Each row comes from the steps of one path. Every step used is in the known rows, and no mark comes twice. Write the path behind each row, first mark first.
Known rows:
kisi-sobu-sifet-noko-ruzo-gured: [ 1.51 -1.08  1.98 -1.41  1.86 -0.94  1.40  4.10 -0.05 -0.11  1.29 -0.45
  5.81  0.52 -1.65  1.38  2.54  1.61 -0.99 -2.27  1.34 -0.33  1.31]
sifet-sobu: [ 1.02  0.90  2.22 -0.73 -0.10 -0.02  2.21  0.44 -1.09  1.49 -0.68  0.84
  2.85 -2.80  1.60  1.22  0.17  1.27  0.51  0.31 -0.43 -0.26  0.51]
sifet-sobu-vabet: [ 0.34 -1.25  1.86 -1.05  1.55 -0.25  1.04 -0.53 -1.06  0.21  0.78  1.93
  1.55 -2.37  0.82 -1.85  2.18  2.75 -3.22  0.56 -1.09  1.99  1.08]
noko-sifet-sobu: [ 0.97 -0.66  1.96 -0.53  0.70 -0.44  2.61  2.66 -1.95  1.15  0.39  2.85
  4.05 -4.03  1.53  2.31 -0.77  0.05  0.49  0.05 -0.63 -1.02 -0.34]
kisi-sobu-vabet-gured-ruzo-noko-sifet: [ 2.97 -2.68 -0.50  1.29  2.37 -0.44  2.20  3.04 -2.54 -1.55  1.78  3.37
 -0.50  0.66 -0.45  0.29  0.73  0.59 -1.83  0.45  2.45 -1.16  0.29]
vabet-gured-ruzo-sobu-sifet-noko: [ 3.68 -0.15  2.63  0.57 -0.38 -0.17 -2.46  5.08 -2.38  1.25 -0.38  2.22
 -0.19 -0.32 -0.80 -1.74  0.72  0.43 -2.91  1.58 -0.53 -2.17  4.65]
sobu-sifet: [-0.90 -0.14  1.89  1.18  1.70 -0.20 -0.50  2.07  0.42  1.67 -1.42 -0.38
  1.51 -0.89  0.25 -2.41  1.95  0.46 -1.94 -2.10  0.41  1.31  0.88]
vabet-gured: [ 0.87 -0.54  0.00 -0.25  0.13  1.08  1.04 -1.85  0.42 -1.56 -1.78 -0.53
 -1.83  1.60 -0.05 -2.79  1.86  0.57 -2.29  3.40  0.70 -1.08  3.25]
kisi-sobu: [ 0.13  1.27  0.50 -0.91 -0.45 -1.13  2.71  0.13  0.59 -0.19 -0.39 -0.75
  1.25 -1.28  0.23  0.30  1.49  0.39  0.28  0.68  0.44  1.66 -0.15]
kisi-sobu-ruzo-noko-sifet: [-0.07 -0.87 -1.10  0.46  0.87 -1.32  2.51  3.18 -1.64  0.10  2.18  2.08
  1.91 -0.98 -0.72  2.27 -0.21  0.12 -0.15 -1.64  1.69  0.66 -2.11]
kisi-sobu-sifet-noko-ruzo-gured-vabet: [ 1.22 -2.38  1.74 -0.56  1.09 -0.89 -0.77  2.77 -0.02 -1.03 -0.78 -0.72
  2.37  0.38 -1.91 -0.88  3.39  3.96 -1.57 -0.49  2.00 -0.87  2.14]
noko-sifet: [ 0.03 -2.01 -0.23  0.13  1.02 -0.51  0.54  2.72 -1.11 -0.52  1.29  2.55
  1.44 -1.57 -0.01  1.45 -1.22 -1.41 -0.03 -0.37 -0.24 -1.00 -0.95]
ruzo-gured: [-1.21 -2.24  2.42 -1.12  1.89 -1.26  1.07  0.45  0.58 -1.59  0.87 -2.01
  3.02  0.54 -0.79  2.05  0.24  0.24  1.02 -1.90  1.23 -0.29  1.43]
ruzo-noko: [ 1.10 -0.77  0.19  0.40  0.04  1.69  0.86  1.35 -1.01 -0.04  1.70 -0.01
 -0.56  1.52 -0.30  0.71 -0.31  1.03  0.84 -1.50  2.99 -1.06 -2.04]
sobu-vabet-gured: [ 0.61 -2.12  0.10 -0.73  1.51  0.87  0.51 -2.52  0.26 -2.47 -0.73  0.45
 -2.42  1.55 -0.40 -4.90  3.50  1.92 -5.28  3.57  0.16  0.74  3.86]
ruzo-noko-sifet-sobu-kisi: [ 1.66  0.50  2.52  0.65  0.23 -0.01  4.68  1.92 -3.94  0.77  2.74  1.64
  1.81 -4.38  2.02  0.55  1.99 -0.04  0.71 -0.78  2.49 -1.35 -0.30]
kisi-sobu-vabet-gured-ruzo-noko: [ 3.76 -0.83 -0.48  1.66  1.43  0.29  1.84  0.54 -1.81 -1.18  0.50  1.00
 -2.55  3.02 -0.53 -1.15  1.93  2.19 -1.80  0.94  3.41 -0.79  1.52]
ruzo-noko-sifet-gured-zaromu: [-2.14 -2.68 -0.14  1.38 -1.49 -0.25  0.22  3.86 -1.39  0.32  1.15  3.17
  0.93  0.17 -1.84  1.55 -0.78  2.42 -1.92  1.14  3.65 -3.92  1.26]
vabet-gured-zaromu: [-2.41  0.43 -0.74  2.26 -0.71  1.05 -0.57  0.33  0.80 -0.53  0.13  0.58
 -2.69  3.12 -1.51 -2.68  2.01  1.79 -2.24  3.13  3.08 -2.21  4.20]
kisi-sobu-vabet: [-0.31 -0.98  0.61 -1.26  1.27 -1.14  1.54 -0.84  0.38 -1.16  1.11  0.69
  0.35 -1.08 -0.20 -2.54  3.24  2.01 -3.52  0.69 -0.37  3.54  0.63]
ruzo-sobu: [ 0.13 -1.30  2.36 -1.83  0.07  0.31 -1.38  1.42 -0.39 -1.24  0.57  1.12
 -0.07 -2.22 -0.57  0.04 -1.81 -2.18  1.35 -0.87  0.63 -0.41  1.34]

Which path is each row?
[ 3.38  1.26 -0.59 -0.21 -0.11  0.56 -0.11  4.56 -0.81  1.96  0.70  2.06
  3.32  0.18 -1.17 -0.92  2.58  1.68 -2.56 -0.50  0.10 -0.35 -0.22] -> kisi-sobu-sifet-noko-ruzo
[ 2.14 -2.50  0.68 -2.33  1.13  0.99 -2.41  2.31 -1.32 -1.46  2.94  3.87
  0.30 -1.15 -1.82 -2.37  1.09  0.84 -3.45 -0.13 -0.32  0.60  1.30] -> sifet-noko-ruzo-sobu-vabet
[-1.77 -0.29  2.01 -0.93  1.90 -3.29  2.37 -0.12 -0.39  0.34 -0.13 -1.62
  5.08 -1.28 -0.60  2.88  0.81  1.60  0.15 -2.22  0.02  1.58  2.46] -> sifet-sobu-ruzo-gured
[ 1.79  0.42  1.32 -0.61  0.33  0.57  1.05  0.80 -2.15 -1.02  2.24  1.24
 -0.18 -3.06 -0.23 -1.58  1.78 -2.31  0.80 -1.54  2.67 -0.68  1.19] -> noko-ruzo-sobu-kisi
[ 3.02 -2.36 -0.91  2.00  1.73  0.22  1.11  3.48 -2.72 -0.93  1.37  3.13
 -0.75  1.38 -0.39  1.40 -1.05 -0.43 -0.12  0.01  2.58 -3.18 -0.02] -> vabet-gured-ruzo-noko-sifet
[ 3.31 -0.09 -0.77  2.52  0.72  0.31  0.12  2.08 -2.27  0.40  1.19  1.03
 -1.70  2.62 -0.53  1.83 -1.08  0.80  1.49 -1.66  2.96 -2.07 -0.84] -> gured-ruzo-noko
[ 3.63 -1.52 -0.75  2.07  1.74  0.82  0.40  0.49 -2.21 -1.08  0.69  1.42
 -3.19  3.60 -0.74 -1.32  1.24  2.10 -1.93  0.61  3.08 -1.62  1.64] -> sobu-vabet-gured-ruzo-noko
[ 3.51 -1.04  1.48  0.87  1.32  0.27  3.13  3.07 -3.27  0.58  0.21  3.33
  2.07 -1.56  1.27  2.05 -0.50  0.91  0.12  0.72  1.66 -2.89  0.84] -> vabet-gured-ruzo-noko-sifet-sobu
[-2.03 -0.51  0.81  1.86  0.87 -0.06 -1.58  5.31  0.28  0.87  2.52  1.00
  3.11  2.70 -2.88  0.19  2.06  2.50 -1.43 -1.89  3.43 -2.23  2.75] -> sobu-sifet-noko-ruzo-gured-zaromu
[-2.67 -1.00 -0.20  0.98 -2.24 -0.77 -0.57  1.42 -0.16  0.60 -0.62  1.48
  0.30  0.42 -1.64  0.26  0.04  2.82 -2.28  2.17  2.28 -2.65  2.94] -> sifet-gured-zaromu
[ 2.37 -0.57  1.34  0.29  0.76 -1.00 -2.02  2.03 -1.64 -0.70  0.06  2.21
 -1.25 -1.18 -0.70  1.18 -2.56 -2.35  1.94 -0.93  0.70 -1.46  2.44] -> gured-ruzo-sobu
[-1.38  2.78 -1.76 -0.05 -0.25 -3.40  1.96 -0.98  0.25  1.09 -0.90 -0.83
  1.35 -0.97 -0.82  0.40  2.00  1.08 -1.27 -0.11 -0.80  3.89  0.75] -> kisi-sobu-ruzo
[ 3.17 -1.74  0.60  1.86  0.59 -0.63  0.54  2.89 -2.65  1.25 -1.33  1.27
  0.17  0.97 -0.56  1.23 -0.45  2.24 -1.10 -1.38  3.10 -2.48  0.74] -> sobu-sifet-gured-ruzo-noko
[ 1.15  2.05  2.62  0.36 -0.47 -0.57  3.91 -0.50 -2.73  1.13  1.00  0.09
  1.20 -4.14  2.23 -0.66  2.97  0.32  0.37  0.19  1.10 -0.17  1.37] -> sifet-sobu-kisi
[ 1.69 -3.02  0.40 -0.68  0.43 -0.22 -1.84  1.69 -0.59 -1.74  0.06 -0.22
  0.90  1.47 -2.25  0.22  1.64  3.48 -0.67  0.31  1.56 -2.46  1.72] -> sifet-noko-ruzo-gured-vabet
[ 2.24  0.85  1.90  1.19  0.27 -1.32  0.58  0.83 -3.23 -0.51  1.54  1.06
 -2.02 -2.83  0.33 -0.64  0.65 -2.53  1.60 -0.84  2.04 -1.02  2.96] -> gured-ruzo-sobu-kisi
[ 0.42 -3.64 -0.46 -1.11 -0.68 -1.85  2.00  2.04 -2.46  0.03 -0.90  2.51
  2.74 -2.19 -1.01  2.56 -1.23  1.83 -2.73  0.63  0.86 -1.78  0.00] -> sobu-ruzo-noko-sifet-gured
[-0.80 -1.21  3.79 -0.36  1.71  0.00 -1.61  3.10  0.19  0.60 -0.88  0.59
  1.43 -2.73 -0.16 -2.33  0.41 -1.22 -0.89 -2.78  0.99  1.08  1.91] -> ruzo-sobu-sifet
[ 3.84  0.73 -2.13 -0.47 -0.90  1.40 -1.15  3.26 -1.44  1.02  1.73  2.67
  1.72  1.30 -1.52  0.41  0.57  1.15 -1.43  0.54 -0.25 -2.06 -0.75] -> sifet-noko-ruzo
[ 0.82 -2.65 -0.02  0.52  1.03  0.88  1.17  3.77 -1.87 -0.61  2.78  2.57
  1.01 -0.38 -0.21  1.94 -1.41 -0.64  0.64 -1.55  2.27 -1.81 -2.50] -> ruzo-noko-sifet
[-0.88 -3.42  1.83 -0.35  0.97 -1.03 -1.17 -0.39  0.40 -2.34 -0.98 -1.96
 -0.14  0.62 -1.34 -0.15  1.27  2.71  0.21 -0.07  1.87 -1.16  2.18] -> ruzo-gured-vabet
[ 2.67 -1.20  0.43  1.81  0.69 -2.94 -0.40  1.79 -2.05  1.64 -3.82  1.60
  0.98 -0.69 -0.23  0.60 -0.20  1.48 -2.47  0.13  0.01 -1.74  3.37] -> sobu-sifet-gured-ruzo
[ 1.01 -5.29  0.31 -0.62 -1.09 -0.39 -0.27  1.31 -1.97 -1.58 -2.07  1.84
 -0.48 -1.52 -1.03  0.18 -0.19  3.65 -2.08  2.08  2.05 -3.42  0.80] -> ruzo-noko-sifet-gured-vabet
[ 4.13 -1.00  0.36  1.69  1.66  0.80  1.62  0.77 -2.77 -0.34  0.29  1.82
 -1.76  2.15  0.01 -0.72  1.19  2.74 -1.64  0.77  2.90 -1.81  1.81] -> sifet-sobu-vabet-gured-ruzo-noko
